Each row comes from the steps of one walk. Every step used is in the known rows, and no mark comes twice. Write the walk behind each row, first mark first.
Known rows:
fezuf/teze/domen/nikaso: [-24   5   5  34 -11 -14 -10  -9 -17 -10 -34   7  -4  -9   0  -4   7 -12
  -6  14  27   1 -25  33  16   0   8 -14 -11]
teze/domen/nikaso/guval/vabu/lagazan: [-33 -11  10  38 -12  -7 -28   0 -17 -15 -34   8  -5 -14  -1  -1  12  -8
   0  18  20  -6 -24  35  22   4  19   6   8]
vabu/guval: [-13 -18  13   9  -3  -5  22  -3 -16 -12 -43  17 -23  -3  -8  -5  13   2
   6   8  30  -9  -7  18  22  -1   9  15  30]
petov/teze/domen/feteg/fezuf/nikaso: [-36   6   8  23  -1   5 -35  -1 -16 -18 -16   9 -21 -12  -7  -5   9  -2
 -15  10  10  -7 -25  21  25   2  10 -35  26]
domen/feteg/fezuf/vabu/guval: [-14 -14  11  23 -22  14 -15   3 -18 -33 -35   9 -20  -4  -6   8   9   8
 -10   8  22 -12   2 -15  23   5   5 -18  42]
lagazan/nikaso/petov/vabu/guval: [-23 -26   3  11   3 -16 -27  10 -20 -23 -16  28 -23  -5   3 -13   5  -9
   6  10   9 -11 -22  20  44   3  20   0  40]
lagazan/nikaso: [-16 -14  -4   7   6 -17  -5  10 -18 -23 -22  12 -11  -6   3  -4  12  -4
   4   9   7 -10 -20  20  36   6  20   5  16]
petov/teze/domen/feteg/fezuf/nikaso/guval/vabu/sidibu: [-36   5  14  25  -9   9 -46  -3 -16 -17 -25  16 -27 -13  -6 -10   5  -3
 -12  12  21  -5 -27  25  20   4  10 -27  30]
vabu/lagazan/nikaso/fezuf/feteg/petov/teze: [-16 -22  10  16   7  18 -35  10 -25 -26 -39  26 -33 -13 -10  -1  13 -14
  -8   3  11 -14  -2  10  46   9  12  13  22]
domen/feteg/fezuf/nikaso: [-10 -10   5  23  -9  17 -30   5 -17 -33 -19   1 -12  -4   1  13   7   8
 -12   9  12 -13  -5 -13  30   5   9 -22  26]
teze/domen/feteg/fezuf/vabu/lagazan/nikaso/petov: [-39 -18   8  32 -26  -2 -32  10 -19 -29 -35  15 -13 -12  -1   4   7  -6
  -7  10  12  -9 -25  13  31   5  17 -18  26]
domen/nikaso/petov/vabu: [-15 -19  10  31   2  -3 -44  -5 -22 -17  -8  12  -6  -4   6   0   9  -9
  -4  15   7 -10 -10  20  32   2   5 -17  30]
nikaso/petov/teze: [-14 -23  10  10   3 -19 -40  -4 -21  -9 -15  18 -24   1   4  -9   4 -12
  -2   8   5 -11 -26  16  32   5  -3 -23  37]
nikaso/fezuf/feteg/petov/vabu/sidibu: [-13 -26  29   8 -19  -1 -53   4 -14 -21 -21  24 -38   3  -3 -16  -2   1
  -9   6  16  -7 -15  -1  28   2  -1  -4  31]
fezuf/feteg/petov/vabu/lagazan/nikaso/guval: [-21 -27  28   6  -3   8 -57  -2 -20 -24 -21  26 -36  -9  -2   8  -5   5
 -21   6  16 -13  -3   2  28  -7  10  -8  40]
petov/teze/domen: [-38   2  10  14   1 -12 -19  -5 -16  -7 -22  11 -20 -10  -8 -10  12  -4
 -10  10   9  -3 -30  36  19   3   7 -24  21]
guval/vabu/domen/nikaso/fezuf: [-19   3   9  23 -31  -3 -12   1 -13 -19 -46   8 -16 -10   6 -11   7  -2
   2  19  16   3  -6  20  15  14   7   6  10]
teze/domen: [-37 -11  11  15 -17 -25  -4   0 -12 -10 -30   5  -7  -9   1  -2  10   0
  -1  12   9  -2 -35  38  17   2  14  -7   7]
domen/nikaso/fezuf/vabu/guval: [ -2 -11   9  40  -7   0 -21   4 -17 -22 -27  13 -12  -1  -6 -11  13  -9
   3  15  20  -7  -3   9  32   5   7   5  10]
domen/feteg/petov/vabu/lagazan/nikaso/fezuf: [-20 -19  18   4 -12  19 -41   0 -25 -33 -23  22 -26  -8   0   5   6   0
 -15   9  12 -19   2 -11  35   1   8 -11  54]
feteg/fezuf/teze/domen/nikaso/guval/vabu/sidibu: [-27 -11   4  25 -16   9 -16   4 -11 -22 -35   7 -22  -4  -8  -9  10 -10
  -1  12  29  -2 -22  28  14  11  10 -10  13]
lagazan/nikaso/guval: [-13 -22  -3  11   7 -22 -22  13 -15 -22 -19  16 -14  -3   5  -9  10  -4
  10  10  19 -15 -27  14  37   5  26  21  23]
petov/teze/domen/nikaso: [-37   5   8  25   6  -5 -26  -5 -18 -10 -17   8 -13 -12  -6  -9  13  -8
 -11  13  11  -5 -27  39  22   1   7 -26  21]
domen/nikaso: [ -9  -8   5  28   5   0 -14  -4 -20 -17 -18   0   3  -6   4   6  15  -5
  -3  14  13  -9  -7  21  26   2   7  -7  11]
domen/nikaso/guval/vabu/sidibu: [ -7 -12  11  31  -5   2 -33  -6 -18 -16 -28   9  -7  -6   5  -2  10  -6
   4  17  29 -10 -11  21  20   5  11   9  19]

Which walk is each row?
[-16 -11  15  -3  -5  10 -28  -9 -24 -24 -22  13 -20  -5   5   9   5   2
 -19   9  15 -20  -6  -7  25  -3   1 -27  53] -> domen/feteg/petov/teze
[-30  -7  10  38 -19 -17 -24   5 -13 -17 -26   9  -4  -8  -2 -10  11  -9
  -1  16  12  -2 -29  31  25   3  15  -7   1] -> teze/domen/nikaso/fezuf/vabu
[ -2 -18  15  23 -22 -15 -11   8 -11 -19 -39  21 -33   2 -15 -22   8  -3
   7   9  21  -2  -7   1  28  10   5  16  14] -> nikaso/fezuf/vabu/guval
[-18 -12  14  10 -19  -9 -36  -2 -13 -17 -36  17 -30  -5   6 -10   1   1
   1  16  31 -12 -16   5  15   6  12  12  41] -> nikaso/guval/vabu/domen/feteg/petov/teze
[-24 -17  25  12   1  -1 -56  -6 -18 -18 -14  19 -26  -4   3   4  -5   1
 -22   9  18 -15 -18   9  23 -11   5 -24  37] -> fezuf/feteg/petov/teze/domen/nikaso/guval
[-19  -4  19  19 -46 -10 -10  -3 -13 -23 -54  15 -25 -14   5   5  -2   3
  -8  11  22   0  -7  10  14   3   9 -14  23] -> fezuf/vabu/domen/feteg/petov
[-37  -3  18  25 -26   2 -35   2 -11 -19 -23  14 -23 -13   0 -13   7   2
  -5  14  13   3 -12  26  20   6  12  -7  30] -> petov/vabu/domen/nikaso/fezuf
[-15 -25   6  19   3  19 -33  12 -12 -29 -14   9 -30  -8 -10   3   7  -5
  -5   8   0  -6  -7  15  37  13  13 -13  17] -> feteg/fezuf/nikaso/petov/vabu/lagazan
[-16 -21  12  34   3   6 -46  -5 -24 -18 -16  14  -8  -8   2   3  10 -12
  -5  14   8 -10  -5  20  35   3   5 -12  28] -> domen/nikaso/petov/vabu/lagazan
[-12 -24  25   0  -6  -3 -35  -7 -18 -18 -22  14 -26  -2   5  12  -4   7
 -20   6  12 -12  -9   2  21  -8   1 -18  29] -> fezuf/feteg/petov
[-14 -18   3  10  -3 -15 -24   9 -17 -22 -32  21 -20  -6   5 -12   6  -5
  11  12  24 -10 -24  20  31   8  23  21  25] -> lagazan/nikaso/guval/vabu/sidibu
[-40  -2  21  18 -34   2 -32  -3 -13 -20 -29  14 -25 -15   2  -3   4  11
 -11  11  16   1  -9  16  15   3  10 -15  42] -> petov/vabu/domen/feteg
[-24   3   9  23 -25  -2 -20  -4 -17 -16 -42  11 -18 -12   9  -8   4  -5
  -1  19  14   1  -9  25  15  11   4  -8  20] -> guval/vabu/domen/nikaso/petov/teze
[-25  -8   8  18  -7   6 -24  -1 -25 -20 -48  21 -27 -18  -9  -3  10 -12
  -4  13   6  -2  -2  24  29  15  10   4  17] -> guval/vabu/lagazan/nikaso/petov/teze/domen
[-21 -18  22   1 -14  20 -34  -9 -25 -27 -28  17 -24 -11   0  14   5   4
 -19   9  14 -17   7  -7  26  -1   4 -17  53] -> domen/feteg/petov/vabu/lagazan
[-17  -3  14  37 -37 -15 -15   1 -10 -18 -48  12 -18 -13   4  -1   1  -2
   1  14  26   3 -12  22  15   5  14  -1   9] -> fezuf/vabu/domen/nikaso/guval
[ -9 -17   5  24  -9  13 -38   6 -18 -33 -16   5 -13  -2   4  11   4   5
 -11   9  10 -15  -9 -14  34   5   8 -25  31] -> domen/feteg/fezuf/nikaso/petov
[-21 -12  13  31 -17  -5 -26   2 -22 -20 -50  25 -29 -20 -13   1   6 -14
  -6   7  10   0  -5  23  33   9  13  -6  11] -> fezuf/vabu/lagazan/nikaso/petov/teze/domen
[-11  -5   9  29   4  -6 -51  -1 -17 -17 -10  15 -17 -10   7   1  -6  -6
  -9  12   5  -6 -25  16  40   0  14 -25   6] -> fezuf/nikaso/petov/teze/domen/feteg
[-14 -27  -3   9   5 -25 -24  11 -20 -22 -17  19 -12  -2  11  -8   7 -11
   7   9   4 -13 -29  18  44   5  17  -1  26] -> lagazan/nikaso/petov
[-17 -23   9  10   0  -6 -34  16 -16 -30 -17  30 -31  -1  -4 -18   4  -4
  -1   8  14 -12 -16   4  44   1  19   9  34] -> lagazan/nikaso/fezuf/feteg/petov/vabu/guval
[-29 -19   3  20  -8  -9 -43  12 -21 -27 -24  27 -22  -7   5 -12   2 -14
   0   9  12 -11 -34  21  41   5  17 -22  40] -> lagazan/nikaso/petov/teze/domen/feteg/fezuf/vabu/sidibu
[-38 -14  19  30 -14  -4 -35   3 -14 -20 -20  18 -15  -7  -3 -10   6  -6
  -6  16  18  -7 -25  29  26  -5  16  -7  22] -> teze/domen/nikaso/fezuf/feteg/petov/vabu/guval
[-32 -16   3  27  -8   8 -16   5 -12 -24 -24  13 -24  -4 -12  -9  11 -11
  -3  12  22  -4 -18  24  22   7  10 -18  23] -> feteg/fezuf/teze/domen/nikaso/petov/vabu/guval
[-33 -13   9  35  -9 -19 -25   1 -13 -13 -22   5   0  -8   4  -4  11  -5
   2  17  20  -9 -35  36  22  -1  20   0  10] -> teze/domen/nikaso/guval
[-28  -6   7  32 -20  -9 -26   2 -14 -15 -34   9 -10  -9  20  -6   6 -10
   1  14  19  -6 -28  31  24   3  10 -11  24] -> vabu/domen/nikaso/petov/teze
[-39  -2   8  30  -5   6 -42   4 -19 -22 -28  19 -27 -14 -12  -7  10  -8
 -12   9  18 -10 -22  18  28   5  14 -21  36] -> petov/teze/domen/feteg/fezuf/vabu/lagazan/nikaso/guval
[-14 -29   5  19   4   6 -22   7 -26 -23 -43  21 -20 -14  -3   6  15 -16
   1   5   8 -13  -7  18  45  11  14  13  18] -> vabu/lagazan/nikaso/petov
[-28 -24   4  27   1  16 -37  11 -27 -28 -39  22 -23 -15  -6   4  15 -17
  -5   6  10 -15 -12  15  46  11  15  -2  31] -> vabu/lagazan/nikaso/petov/teze/domen/feteg/fezuf
[-27 -13  16  -4  -2  -1 -23  -4 -17 -17 -19  21 -31  -7  -5 -10   6 -14
 -12  12   8 -12 -18  27  25  -1   7 -20  33] -> feteg/petov/teze/domen/nikaso/fezuf/vabu
[ -9 -14   5  25  -9  14 -38   7 -16 -33 -18   3 -14  -3   2  10   5   8
  -9  10  18 -16  -7 -15  30   5  12 -14  31] -> domen/feteg/fezuf/nikaso/guval
